In the rows, zero is written as 128.
Known rows, with every step that occurs
B X A E: [120 111 144 151  98 130 117 127 137 153 125  91 143 160 185 138 178 113
 105 129 131  66 116  93  90]
W N B X: [132 149 147 131 118 147 137 123 145 163 128 117 153 153 216 154  88 168
 129 112 130 103 102  95 234]
B X A E P: [119 112 136 156  98 122 113 123 141 155 126  78 143 156 176 147 203 104
 106 134 135  63 107  71  95]
V X M E: [115 132 135 149 108 120 126 133 134 158 131 102 128 144 189 143 165 142
  96  89 144  35 110  85  97]
M E: [116 135 137 131 118 113 131 141 151 161 124  98 134 146 190 119 174 145
 136  98 133  88  97 107 155]
T N B X M: [112 144 145 137 110 161 136 112 133 167 128  86 157 158 194 178 110 160
 116 118 131  72 112  93 220]
N B X A: [124 114 148 145  98 145 126 119 131 156 136  96 152 158 204 140 133 138
 101 125 122  79 115 102 190]
M X V: [119 122 149 136 103 111 155 120 148 156 129 111 147 125 205 104 156 125
 119  75 137  96  92 149  90]
N B: [119 140 141 127 115 127 137 126 144 163 135 106 146 141 217 130 128 170
 124 107 127 101  99 121 221]
A E M: [107 140 132 141 119 108 122 120 150 162 125  89 137 144 184 143 190 111
 121 110 140  95 101  95 131]
N B X: [124 116 150 136 110 139 128 133 139 158 132 104 155 154 211 138 116 152
 121 113 121  99 103 109 202]
W N B X V: [133 139 159 130 114 144 143 114 143 159 133 108 161 142 212 138  85 148
 121 106 138 119  98 107 213]
E A X M: [118 149 125 151 102 120 140  91 145 161 120 122 135 138 199 133 189 126
  99  93 133  71 114 118  54]
T N B X: [120 132 153 127 113 160 141 117 142 164 123  98 165 158 198 160  99 167
 135 116 124  94 115  93 252]
A X B: [120 136 152 126 113 111 144 122 153 156 128 136 144 134 236 111 162 107
 131  85 125  91 116 146  91]
X M E: [107 149 128 142 114 114 126 134 142 164 129  86 127 144 187 136 186 137
 115 100 139  64  93 106 119]
W N: [129 159 141 121 122 123 142 136 157 164 125 120 133 140 217 134 138 166
 142 101 137  92  94 109 197]
A X V: [122 125 150 132 104 115 151 119 151 155 128 122 145 125 210 106 161 113
 115  89 131 100 103 140  79]
A E M X: [105 147 126 152 111 106 136 101 148 162 119 105 140 139 181 143 186 109
 114  89 141  86 100 108  81]
V X B: [126 110 163 126 114 112 133 138 143 152 137 126 143 140 236 116 139 126
 122  82 135  71 121 120 129]
T N B X V: [120 122 165 126 110 158 148 109 140 161 129  87 173 148 193 144  94 145
 127 111 132 112 111 107 228]
B X: [127 102 153 135 110 126 126 152 147 154 126 104 144 155 203 128 153 138
 133 106 123  92 102 111 148]
V X: [129 109 151 133 108 121 134 143 143 154 131 123 136 142 213 126 145 155
 115  92 133  62 113 103 140]

Rows
[112 130 130 152  99 116 138  99 141 158 130 102 136 142 188 137 196  98
 100  92 135  69 109 112 109]
E M X A
[118 158 133 154 110 145 122  84 136 163 128  93 151 160 182 180 132 110
  94 133 143  88 117  62 187]
W N B X A E M
[103 147 139 144 117  99 135  94 148 160 125 108 148 137 204 130 183  79
 120  80 143  95 109 126  73]
A E M X B
[120 135 138 145 104 115 148  82 151 157 116 115 151 132 179  97 184 106
 111  85 140 106 113 117  60]
M E A X V
[126 135 133 140 105 119 145  96 153 158 115 133 142 138 204 115 179 133
 118  92 127  90 117 118  92]
E A X
[110 139 136 151 110 138 120 122 130 162 132  84 147 157 185 154 137 141
 103 111 133  71 100  93 164]
N B X M E
[109 135 146 136 117 100 140 106 149 159 130 112 146 136 215 123 174  87
 128  69 136 100 107 137 112]
E M X B
[114 139 130 159 107 137 120  90 131 163 124  83 152 158 176 146 150 137
  97 110 137  81 110  83 149]
N B X M E A
[119 132 130 157 105 120 125 102 135 159 124 102 134 146 179 135 177 138
  91  89 148  45 119  76  87]
V X M E A
[114 148 131 143 104 120 140 123 143 160 127 122 130 134 210 139 179 128
 104  94 129  59 103 127  67]
A X M
[106 156 129 147 114 152 129 102 136 170 123  64 157 159 166 187 144 143
 118 119 140  66 103  56 213]
T N B X M E P
[126 126 144 140 102 116 151  89 152 156 121 124 151 128 199  98 173 111
 109  89 134 108 113 130  68]
E A X V
[119 114 144 145 106 127 121 147 138 158 131  93 137 153 200 145 164 129
 113 106 130  70  98 110 112]
B X M
[110 155 132 151 110 159 132  74 133 169 116  76 162 164 163 170 132 151
 112 115 139  76 122  68 200]
T N B X M E A
[113 143 121 158  96 111 135  98 144 159 124  95 137 139 182 139 209 112
 101 108 141  51 100  95  65]
M X A E P
[111 147 123 149 111 115 125 103 143 165 122  85 133 146 176 127 198 134
 112 100 143  73 103  97 112]
X M E A
[125 157 139 147 106 150 128  99 135 161 127 104 151 158 196 164 113 143
 100 135 138  74 115  78 179]
W N B X A E
[108 157 124 148 107 119 136 118 143 162 122 113 129 141 189 139 188 123
 103  92 134  55 104 111  57]
A X M E
[117 146 139 138 114 109 141  83 153 158 116 128 149 140 204 102 185  99
 125  82 135  98 124 121  75]
M E A X B
[107 136 129 150 106 115 119 107 142 160 130  81 134 149 178 145 208  94
  99 122 141  75 112  89 118]
X A E M
[112 142 130 153  95 119 138 103 140 157 123 108 137 142 190 129 186 123
 100 104 137  53 110 118  62]
M X A E
[120 146 126 146 108 117 141  90 153 160 110 125 142 143 184 114 188 128
 118  91 133  88 118 103  82]
M E A X
